What can hang from each mark
J206: J311 J904
J49: J904
J664: J106
J212: J561 J565
J311: J206
J400: J348
J348: J565
J167: J565
J565: J167 J212 J664
J106: J49
J904: J49

Each row was made from one small tree. Brackets hold a mark, then the marks that hang from it, in the order of their numbers. Every link used is in the known rows. Write each row's tree.
Known rows
(J167 (J565 J664)): [-0.83 -0.05  0.11  1.11 -0.80  0.21 -0.30  1.70  0.31 -0.86  1.24  0.41
  0.42  0.12  0.84  0.49  1.40  1.86 -0.24 -2.07 -0.22 -1.60 -3.78]
(J348 (J565 J212)): [ 2.15  0.74 -0.46  0.89 -0.54  1.30 -0.47 -0.90  0.77 -1.15 -0.52 -0.38
  0.42 -0.90 -0.48 -1.54 -1.77  0.90  1.02 -0.77 -0.20 -0.33 -1.86]
(J565 (J212 J561) (J664 J106)): [-2.46 -1.68 -0.03  0.50 -0.06  0.28 -1.35 -1.06  0.57 -0.16 -0.85  0.69
 -0.91  0.52  0.51 -0.01 -2.21  2.56 -1.02 -1.04 -0.32  0.11  5.18]
(J106 J49): [ 0.91  0.96 -0.09  0.75 -1.77  0.01  2.05  0.73 -0.89 -0.27  0.95 -0.72
  1.24  0.67 -0.48 -0.81  1.72 -1.49  0.85 -1.28 -0.58 -0.70 -2.96]
(J206 (J904 J49)): [ 3.21  1.16  1.23  1.43  2.63  0.82  1.86  2.33  1.66 -0.03  0.52 -0.41
 -0.15  0.20  0.01  1.12  3.84 -4.02 -0.16 -0.46 -0.05  0.84 -6.85]
(J206 J311 J904): [ 2.57  0.17 -0.01  1.40  1.06 -0.04  2.13  3.06  0.08 -0.21  2.23 -0.60
  0.01 -1.57 -1.48  2.68  2.46 -4.06  0.79 -0.59  0.45 -0.14 -2.90]
(J348 (J565 J167 J212 (J664 J106))): [-0.22  0.04 -0.42  0.36 -0.16  0.70 -2.18 -2.11  0.72 -0.18 -0.78 -0.17
  0.12 -0.62 -0.43  0.24 -3.10  2.27  0.32  1.36 -0.28  1.50  1.39]
(J311 J206): [ 3.18  1.72 -0.27 -0.14  1.02 -0.47  0.60  2.17 -2.59 -1.12  0.82  0.23
  0.09 -0.13  0.05  0.28  1.69 -2.15  0.41 -0.35 -0.76 -2.32 -2.16]
(J348 J565): [ 3.40  1.38 -0.35 -0.03 -0.20  0.72  0.47 -0.29 -0.35 -0.93  0.44 -0.13
  0.46 -1.24 -0.72 -1.38 -1.48 -0.39  1.09 -1.07  0.20 -0.67 -4.83]
(J400 (J348 J565)): [ 2.29  0.65  0.26  1.02 -0.77  1.10  0.77  0.17 -0.13 -0.39 -0.16  0.95
  2.61 -1.77 -0.51 -2.97 -1.67 -2.82  1.36  0.62 -0.37 -0.82 -4.30]
(J664 (J106 (J49 J904))): [-1.84  0.12  0.21 -1.39 -2.11 -0.24  1.69 -1.36 -0.99  0.21  0.17 -0.45
  0.95 -0.37 -0.10 -1.07  2.76 -2.50  0.71  0.90 -0.23  0.10 -1.80]
(J348 (J565 J167 (J664 J106))): [ 1.04  0.70 -0.38 -0.53  0.21  0.16 -1.30 -1.48 -0.43 -0.01  0.19  0.03
  0.14 -0.88 -0.69  0.25 -2.80  0.98  0.34  1.14  0.06  1.19 -1.57]
(J348 (J565 J167 J212)): [ 2.22  1.14 -0.29  0.61  0.67  0.91 -0.51 -0.91  0.46 -0.47 -0.56 -0.56
  0.19 -0.99 -0.66 -0.41 -1.74 -0.13  1.08  0.61  0.18  0.48 -1.55]
(J212 (J565 J167)): [ 2.72  1.50 -0.19 -1.11  0.01 -0.57  0.34  0.70 -0.65  0.94 -0.22 -0.90
 -0.53 -0.87 -0.81 -2.42  2.57 -0.64  0.65  1.27  0.66 -0.54 -1.06]
(J565 (J212 J561) (J664 (J106 J49))): [-3.10 -1.77 -0.21  0.60 -1.35 -0.04 -0.79 -1.53  0.51 -0.04 -0.59  0.28
 -0.02  1.47  0.46  0.13 -2.29  2.58 -0.86 -0.81 -0.79  0.58  5.59]
(J49 J904): [-0.53  1.53  0.30 -0.41 -0.60  1.03  1.41  1.39 -1.11  0.25 -1.51  0.21
  0.06 -1.41 -0.66 -0.81  2.53 -3.14  1.83 -0.07  0.37 -1.45 -3.29]
(J206 J311 (J904 J49)): [ 3.09  0.22  0.70  1.67  1.46 -0.20  2.84  3.26  1.37 -0.89  2.14 -0.90
  0.22 -0.78 -0.52  2.88  3.51 -4.74  0.72  0.23  0.59  1.50 -4.31]
(J565 J167 (J212 J561) (J664 J106)): [-2.26 -1.19  0.19  0.14  1.46 -0.15 -1.46 -0.97  0.02  0.70 -0.94  0.49
 -1.16  0.52  0.23  1.24 -2.02  1.41 -1.05  0.74  0.10  1.21  5.44]
(J212 J561 (J565 J167 J664)): [ 1.57  0.32 -0.39 -1.78  0.86 -1.15 -0.27  0.60 -0.85  1.32 -0.53  0.24
 -1.14  0.55 -0.42 -1.06 -1.49  1.05 -0.43  0.36  0.97 -0.14  2.76]
(J664 (J106 J49)): [-0.25 -0.14  0.19 -0.61 -1.50 -0.49  1.42 -1.25 -0.90 -0.14  1.46 -0.62
  0.85 -0.04  0.03 -1.15  2.44 -1.44 -0.06 -0.08 -0.41  0.08 -1.96]

Write each row's tree
[ 0.29 -0.52 -0.48 -2.76 -0.25 -1.88  0.00 -1.24 -0.73  1.43 -0.01 -0.13
 -0.48  1.14 -0.10 -1.11 -1.28  1.09 -0.89  1.33  0.63  0.83  3.59]	(J212 J561 (J565 J167 (J664 (J106 J49))))
[-3.10 -1.40  0.16  1.00 -1.21  0.32 -1.45 -0.35  1.48 -1.01  0.47  0.14
  0.25  0.09  1.41  0.33  1.47  3.21 -0.83 -1.08 -0.55 -0.76 -0.18]	(J167 (J565 J212 (J664 J106)))
[ 0.68 -0.40 -0.32 -2.77  0.78 -1.55 -0.45 -0.84 -0.80  1.32 -0.21  0.21
 -1.23  0.32 -0.11 -1.20 -1.03  1.00 -1.04  1.10  1.00  0.40  3.48]	(J212 J561 (J565 J167 (J664 J106)))
[ 4.27  1.75  0.50  0.48  3.05 -0.21  1.16  2.81 -0.49 -0.78  0.82 -0.02
  0.16  0.82  0.46  2.08  3.23 -4.18 -0.20  0.50 -0.87 -0.42 -4.72]	(J311 (J206 (J904 J49)))
[-1.19 -0.31  0.06  1.30  1.54  0.44 -1.22  0.78  0.07  0.52 -1.26  0.53
 -1.01  0.74 -0.19  1.51 -2.55  1.38 -0.30 -0.31  0.04  0.44  4.60]	(J565 J167 (J212 J561) J664)
[-0.99 -0.28 -0.44 -3.31 -0.69 -1.57  0.13 -1.36 -0.79  1.79 -0.97  0.00
 -0.40  0.88 -0.23 -0.91 -0.89  0.20 -0.33  2.12  0.72  0.80  3.77]	(J212 J561 (J565 J167 (J664 (J106 (J49 J904)))))
[-4.04 -1.02 -0.01 -0.34 -0.26 -0.17 -0.74 -1.59  0.02  1.09 -1.69  0.20
 -0.04  1.19  0.12  1.58 -1.87  0.39 -0.29  1.67 -0.24  1.67  5.90]	(J565 J167 (J212 J561) (J664 (J106 (J49 J904))))
[ 2.52  0.61 -0.19 -0.29  1.62  0.42  0.09 -1.07  0.17 -0.31 -0.23 -0.05
 -0.20 -0.48 -0.41  0.00 -3.27 -0.50  0.41  0.06  0.68  0.43 -0.70]	(J348 (J565 J167 (J212 J561)))
[-1.03  0.27  0.28  0.12  0.73 -0.20 -1.05  0.15 -1.08  0.77  0.19  0.17
 -0.57 -0.47 -0.39  0.89  0.33  0.29 -0.26  1.17 -0.10  0.86  0.53]	(J565 J167 (J664 J106))
[ 0.07 -0.01 -0.51 -1.05 -2.01 -0.50 -1.25 -0.58 -0.09  0.52 -0.59 -0.38
 -0.39 -0.52 -0.32 -2.92  1.12  2.65 -0.10  0.63 -0.20 -0.37  1.83]	(J212 (J565 (J664 J106)))
[ 0.66  0.17  0.47  0.40  2.49  0.18  0.63  0.58 -0.29  0.38 -0.38  0.05
 -1.03  0.06 -0.09  0.56 -0.21 -1.54 -0.12 -0.27  0.75 -0.14  1.69]	(J565 J167 (J212 J561))
[-3.50 -1.46  0.00  1.09 -2.21  0.12 -1.03 -0.76  1.53 -0.94  0.71 -0.20
  0.98  0.91  1.40  0.40  1.37  3.18 -0.71 -0.95 -0.93 -0.30  0.12]	(J167 (J565 J212 (J664 (J106 J49))))
[-2.75 -1.94  0.18  0.21 -0.26 -0.13 -0.97 -0.52  1.30 -0.84  0.72  0.61
 -0.13  0.59  1.69  0.68 -0.05  2.78 -1.36 -1.66 -0.03 -0.80  0.78]	(J167 (J565 (J212 J561) (J664 J106)))
[-0.23 -0.85  0.33  0.31  0.55  0.16  0.82  0.68  1.02 -1.12  1.03  0.25
 -0.05  0.28  1.44  0.04  1.25  0.55 -0.68 -2.43  0.45 -1.82 -2.31]	(J167 (J565 (J212 J561)))
[-2.80  0.39  0.06 -0.34 -1.06 -0.26 -0.30 -0.52 -1.06  1.20 -0.65 -0.11
  0.49  0.26 -0.55  1.15  0.40 -0.65  0.49  2.09 -0.39  1.34  0.92]	(J565 J167 (J664 (J106 (J49 J904))))
[-1.42 -0.76 -0.18  1.61 -0.05  0.76 -1.15  0.69  0.51 -0.31 -1.34  0.74
 -0.80  0.78  0.10  0.23 -2.66  2.55 -0.34 -2.06 -0.39 -0.63  4.39]	(J565 (J212 J561) J664)
[-4.41 -1.80  0.03 -0.41 -1.74 -0.07 -0.32 -1.06  1.27 -0.44 -0.21  0.42
  0.71  1.16  1.60  1.02  0.22  1.90 -0.68 -0.75 -0.24 -0.39  1.16]	(J167 (J565 (J212 J561) (J664 (J106 (J49 J904)))))
